Each row was made from one walk, in order. Every step used is in the known rows, and no mark comes twice. Write each row's walk.
Known rows:
a -> f -> r -> m -> l -> q: 13.1	-35.4	8.3	8.5	-46.7	-5.8	-18.5	-14.4	-14.6	12.0	33.5	4.8	29.9	-13.9	5.2	29.6	-59.6	-6.2	-26.9	-4.9	10.2	-5.2	-8.8	2.5	8.7
r -> f -> e: -14.7	3.0	-16.4	-4.6	-13.3	6.2	26.4	5.2	1.0	1.2	-12.6	-7.6	7.1	-10.0	-11.6	-10.7	-16.9	-7.3	-0.3	15.6	-3.0	-43.2	-16.8	-6.6	-16.8
q -> b -> m -> a: 21.4	8.4	9.1	-12.6	-17.6	-8.7	-7.3	13.0	19.1	21.6	16.5	-3.3	-7.2	-3.5	-39.6	4.2	-22.7	4.3	-7.6	17.7	22.9	14.3	6.7	13.1	-17.9
e -> f -> r -> m -> b -> q: 1.5	11.5	3.0	5.9	-43.6	-3.9	3.4	31.4	-20.9	34.1	-34.9	-0.4	-5.1	0.9	6.9	15.2	-46.3	-32.4	0.1	-15.1	-12.9	-1.9	-5.9	-9.9	-15.9
a -> f -> r -> m: 9.1	-41.0	6.7	-13.5	-39.6	-4.9	10.9	-5.7	-3.7	4.0	7.7	8.6	23.1	-10.6	-5.7	8.1	-30.7	-3.1	-10.7	16.0	6.1	10.6	-5.5	4.5	-0.4
a -> m -> b -> q -> l: -9.1	21.4	-1.6	-4.7	-28.9	-6.6	-27.5	29.9	-8.8	6.1	7.9	15.1	-31.5	-3.7	10.5	23.7	-32.1	-1.9	-13.3	10.9	-8.6	14.4	-6.8	-14.6	-7.4
b -> m -> l -> q: 4.7	0.9	-4.7	27.9	-11.9	8.5	-33.4	-10.8	-11.6	0.8	33.1	4.9	17.0	-6.3	2.0	22.2	-44.4	-5.6	-22.8	-25.1	2.0	-30.1	2.6	2.5	-1.7
b -> q -> l -> m -> a -> f: 15.3	19.8	10.0	-2.6	-17.0	-8.2	-21.5	11.8	3.8	7.2	30.6	3.2	0.0	-26.4	-12.7	13.1	-40.8	9.4	-29.7	31.6	27.3	12.7	4.4	-4.8	1.0
r -> m -> a -> f -> e: 4.7	-6.0	-1.9	-15.2	-38.7	5.2	26.9	0.0	-1.1	5.9	13.3	-6.9	13.3	-19.6	-43.6	11.9	-20.1	-0.3	-4.8	18.2	14.6	4.1	8.8	-2.7	-28.6
q -> b -> m -> r -> f -> e: 4.5	-8.3	-11.3	-15.3	-46.5	4.4	15.4	-7.7	20.2	20.3	-9.7	-1.6	-6.5	-11.5	-41.9	-19.5	-45.5	-13.8	-3.7	19.2	2.2	-32.8	1.8	9.2	-16.7
r -> m: -5.1	-6.5	5.3	-4.1	-26.3	-6.2	5.2	-9.6	-1.9	-3.5	-1.7	-7.1	0.1	-0.2	-10.3	15.6	-7.2	-14.6	-6.0	15.4	2.8	0.2	-6.2	-2.0	-10.2
b -> m -> a: 19.6	3.3	0.2	6.4	-8.6	7.8	2.7	10.7	5.3	11.1	15.6	5.2	3.1	-8.9	-34.1	12.7	-16.3	2.6	-7.8	-7.2	14.6	5.8	13.4	7.0	-19.7
r -> m -> b -> q -> l: -5.7	23.5	13.5	3.7	-36.6	-15.9	-26.6	18.4	-7.2	18.7	1.0	-10.0	-22.2	3.1	8.3	25.1	-36.4	-31.2	-16.2	10.7	-1.8	7.8	-12.6	-16.2	-15.7
r -> f: -10.0	5.2	2.2	-6.9	-9.2	5.5	26.2	10.0	6.4	0.1	-5.2	-9.1	-10.3	-4.7	-6.9	-9.1	-17.9	1.4	-8.6	21.1	-3.3	-22.0	-26.8	2.5	-10.2
f -> r -> m -> b: 9.9	-23.9	10.5	-5.1	-44.5	-7.3	-2.0	1.7	-3.7	37.5	-10.7	7.7	-0.7	-3.2	-4.0	17.9	-30.9	-19.1	-11.0	-15.6	5.5	17.9	-3.9	-3.6	-11.5
f -> e: -2.7	-1.9	-16.9	1.7	-6.2	2.1	2.5	-3.0	-6.7	-1.7	-5.6	1.4	16.4	-5.0	-4.0	-2.3	0.6	-6.9	11.0	-6.1	0.1	-19.4	9.1	-7.4	-5.7
a -> f -> r -> m -> b -> q: 0.8	-20.0	4.6	-9.7	-44.8	0.3	-1.8	4.7	-8.5	17.6	-17.7	4.9	15.9	-10.8	12.4	3.6	-55.9	-11.8	-20.8	-4.1	-4.5	9.4	-4.7	-1.4	-5.4
a -> m: -3.4	-9.3	-11.1	-14.8	-17.5	1.4	6.5	2.3	-2.1	-16.3	7.8	16.4	-7.1	-2.5	-7.9	13.9	-2.4	16.6	0.2	14.9	-2.9	9.7	-0.1	2.4	-3.2
f -> r -> m -> b -> q -> l: 13.1	-8.6	15.4	6.1	-49.0	-23.2	-34.2	19.6	-11.3	34.2	-1.5	0.3	-5.5	2.3	18.8	32.8	-50.7	-37.9	-15.7	2.0	7.4	16.0	-10.1	-16.4	-5.3
f -> r: 21.2	-30.4	-1.1	2.3	-11.5	-7.3	-5.8	2.9	-3.2	15.3	-2.1	10.0	18.0	-1.0	5.6	7.1	-13.8	-6.6	1.4	-10.6	7.7	4.5	2.2	0.7	9.6
b -> q -> l -> m -> a: 20.4	24.1	10.1	10.9	-14.3	-19.6	-33.3	13.2	2.4	13.3	22.6	-2.7	-6.9	-12.6	-10.8	27.6	-31.8	-6.9	-23.9	24.5	30.6	8.4	7.3	-9.6	-0.1
e -> f -> r: 17.1	-5.7	1.1	4.3	-12.9	-2.9	11.7	27.9	-15.8	22.9	-8.4	12.9	3.0	-1.6	0.0	0.7	-12.8	-9.3	13.7	-10.1	-1.9	-1.1	-1.9	-3.1	-0.5
l -> q -> b: 8.9	5.7	3.9	-12.0	-13.2	-19.5	-27.4	-1.5	10.2	-3.9	6.4	-19.1	1.9	8.5	11.4	-0.7	-19.7	12.2	-6.4	31.5	9.9	-3.5	-15.8	10.2	10.5
b -> m: 2.1	-4.3	-6.6	9.2	-4.5	6.0	-5.5	0.7	1.3	-5.9	5.4	9.7	11.3	-6.6	-7.0	0.5	-14.3	-2.2	-8.0	-3.2	-0.7	-13.8	5.4	7.6	-9.6
a -> m -> b: -11.4	2.7	-9.0	-16.3	-26.1	10.4	4.7	8.5	-2.9	9.2	0.0	19.6	-24.7	-8.8	-9.3	10.4	-10.7	19.2	-6.2	-8.8	-11.5	19.6	1.7	0.2	-11.3
a -> f -> r -> m -> b -> q -> l: 7.8	-11.9	13.7	-5.6	-50.0	-13.5	-20.5	20.9	-10.1	26.2	7.1	5.2	1.9	-11.8	13.8	15.9	-60.9	-19.3	-22.8	9.5	1.5	18.4	-13.8	-12.1	-3.8

Write each row's walk:
6.0	12.0	8.1	4.1	-13.9	-13.6	-41.1	-4.3	1.5	18.0	25.0	-8.7	-3.1	3.2	5.6	16.2	-34.8	2.9	-16.8	3.0	10.8	-8.7	-9.0	3.6	7.2
m -> l -> q -> b
5.7	10.7	7.8	0.2	-13.7	-14.2	-28.5	-2.7	2.8	11.4	29.7	9.7	-4.7	-12.9	-1.8	12.5	-12.9	-0.6	-16.5	25.1	18.6	-1.0	-0.2	-7.8	8.6
q -> l -> m
7.4	10.6	9.5	6.7	-37.7	-6.5	-10.5	-6.7	10.5	18.9	3.0	-0.8	-19.7	-14.2	-7.1	4.6	-53.5	-20.4	-29.5	28.5	11.3	-22.7	-8.7	-8.2	8.5
b -> q -> l -> m -> r -> f
-2.7	7.2	4.8	3.5	-17.2	-3.9	-28.4	0.3	3.8	25.9	23.2	8.6	-2.0	-6.7	-15.6	9.0	-33.1	-8.8	-14.7	-4.5	4.9	-9.9	8.2	6.9	-8.7
q -> b -> m -> l
16.7	1.2	16.8	1.2	-50.9	-23.2	-21.3	14.7	-15.7	42.0	16.3	-7.4	0.5	2.6	-4.8	33.7	-54.2	-21.3	-6.4	8.3	8.8	-8.7	-16.1	-1.4	-4.7
e -> f -> r -> m -> l -> q -> b
0.9	-9.1	-9.0	-2.9	-32.8	13.3	31.9	-11.7	7.3	16.6	-16.3	-3.2	-9.5	-10.1	-28.7	-14.8	-25.5	-16.5	1.9	-2.1	-4.0	-30.1	3.4	-3.8	-10.2
m -> r -> f -> e
14.9	-28.2	15.9	-13.1	-54.2	-19.3	-30.3	-10.6	-2.8	22.5	33.8	-2.9	20.6	-9.6	1.1	23.5	-66.2	-2.0	-25.1	19.2	15.3	3.9	-14.9	6.7	9.0
a -> f -> r -> m -> l -> q -> b
11.6	0.7	13.4	-5.9	-29.5	-4.9	14.6	-0.8	4.8	13.3	9.0	-12.5	-10.2	-0.3	-37.0	28.9	-10.2	-9.6	-6.7	15.0	19.3	19.5	0.0	0.8	-23.3
r -> m -> a
9.5	-21.2	-3.7	-12.0	-36.6	6.4	12.2	-12.0	4.2	-0.3	2.3	21.4	-22.1	-5.1	-25.7	12.4	-11.2	6.2	-0.2	-0.7	-2.0	18.6	17.9	0.3	3.9
a -> m -> r
1.1	-9.3	-14.6	-4.1	-41.6	13.5	24.7	-29.8	10.3	18.7	-11.4	3.7	1.8	-22.0	-30.9	-10.5	-32.2	-9.5	-13.3	7.3	8.9	-36.3	9.6	-1.0	-2.9
l -> m -> r -> f -> e
-2.9	-19.1	-20.6	-16.4	-50.8	14.8	40.3	-9.7	5.2	-0.6	-10.3	13.3	-15.1	-14.9	-37.8	0.4	-27.8	0.6	0.2	13.6	-8.4	-21.5	3.6	-2.0	-13.3
a -> m -> r -> f -> e
35.5	-9.5	10.7	-1.0	-27.9	-19.0	-27.8	15.9	-0.1	22.8	30.0	16.1	16.2	-23.5	-5.7	19.7	-54.4	4.7	-28.8	23.4	34.6	16.8	5.5	-3.5	11.8
b -> q -> l -> m -> a -> f -> r
17.5	-17.1	-0.4	10.3	-25.6	14.1	1.0	-16.3	6.4	11.3	3.2	14.1	-1.4	-5.4	-23.2	-4.4	-22.3	-12.5	-5.9	-19.9	0.5	-1.9	25.0	7.6	-0.5
b -> m -> r
14.8	3.6	10.5	-11.3	-5.2	11.4	19.3	11.5	3.0	10.0	20.3	3.1	-3.2	-16.7	-31.0	-3.5	-12.5	23.1	-8.9	6.0	10.8	22.9	6.2	7.4	-7.4
m -> a -> f
-0.7	29.4	8.7	8.9	-11.0	-8.8	-31.2	26.9	-8.1	21.5	-0.4	-3.7	-21.0	-0.7	18.9	8.5	-30.9	-15.9	-13.6	-4.1	-5.9	7.4	-4.9	-16.9	-3.8
m -> b -> q -> l
2.5	18.7	-0.7	11.2	-11.0	-17.8	-41.1	1.7	-1.1	-1.8	11.7	2.2	2.6	-9.6	17.0	15.2	-29.9	-12.1	-21.4	26.3	14.9	-11.6	-1.3	-11.5	9.5
b -> q -> l -> m
5.1	-16.2	1.0	4.7	-43.4	-11.0	-12.8	3.0	-7.6	24.0	-26.7	-1.3	7.9	1.5	16.2	20.6	-44.8	-29.8	-11.7	-15.5	-0.1	6.8	-4.9	-6.8	-8.1
f -> r -> m -> b -> q
28.2	5.1	8.0	-16.8	-22.6	-0.6	-14.2	12.9	18.1	0.0	34.5	-8.5	9.7	-14.2	-29.4	-3.0	-46.5	29.6	-20.4	31.5	20.6	5.3	-7.2	21.6	-6.7
l -> q -> b -> m -> a -> f
16.5	-7.9	-13.5	-6.9	-51.8	1.0	0.7	-13.4	18.8	6.0	-2.1	-11.0	3.7	-7.7	-24.9	-13.7	-59.6	-5.9	-10.9	24.6	3.5	-47.0	-9.7	13.1	-7.5
l -> q -> b -> m -> r -> f -> e
-8.9	23.6	-9.8	4.6	-12.7	2.1	-24.0	-7.4	-0.9	15.1	-23.1	4.6	3.2	-11.8	15.8	-2.0	-31.5	-1.5	-22.5	-12.6	1.9	-6.4	7.0	-2.9	1.3
l -> m -> b -> q
31.1	-30.0	11.7	-9.2	-16.3	1.8	14.1	11.8	2.8	23.2	18.3	12.8	12.4	-17.0	-22.7	4.0	-26.8	14.9	-8.2	-4.8	20.7	29.0	5.5	7.6	0.8
m -> a -> f -> r
13.4	-5.2	-14.0	-2.3	-17.1	17.3	15.1	8.5	-0.4	1.9	20.2	10.1	24.0	-26.6	-40.4	-4.1	-27.0	12.2	-4.7	-4.5	10.6	-10.4	22.2	5.3	-23.4
b -> m -> a -> f -> e
-13.8	15.7	0.1	1.1	-32.1	-2.2	-7.8	0.3	-5.4	9.3	-24.9	-11.4	-8.9	3.1	6.6	13.9	-32.4	-21.2	-15.2	-3.5	-7.7	0.7	-5.5	-7.3	-17.0
r -> m -> b -> q
15.8	-10.3	2.3	-1.0	-28.6	4.4	-3.1	-33.1	11.3	18.1	-1.8	12.6	-5.9	-12.0	-20.9	-2.0	-14.2	-3.5	-13.8	-9.1	14.4	6.5	26.4	3.8	15.1
l -> m -> r
1.4	1.7	-1.8	-10.7	-30.4	-14.2	-32.9	-0.6	-0.1	0.9	32.1	5.7	-8.7	-4.8	-3.7	29.3	-37.2	16.9	-17.3	16.9	7.0	0.6	-9.9	4.1	4.5
a -> m -> l -> q -> b
32.2	-25.7	3.9	-12.0	-26.0	-1.2	3.7	-6.0	8.5	26.7	21.7	23.3	24.0	-29.7	-24.8	4.7	-31.5	22.4	-21.7	3.4	33.1	23.1	13.1	10.3	6.0
l -> m -> a -> f -> r
-3.2	-0.8	9.9	15.7	-32.4	-6.1	-23.8	-18.6	-15.7	5.2	27.3	-10.0	5.6	0.9	0.4	38.0	-36.3	-16.7	-20.9	-4.3	6.2	-17.1	-7.6	-7.5	-5.9
r -> m -> l -> q
20.4	-10.5	6.2	-9.2	-34.9	-1.3	-11.7	-12.4	21.0	19.9	2.6	6.1	-12.3	-2.7	-30.9	-8.0	-29.0	-5.9	-6.3	4.8	5.7	6.9	20.2	15.0	1.4
q -> b -> m -> r
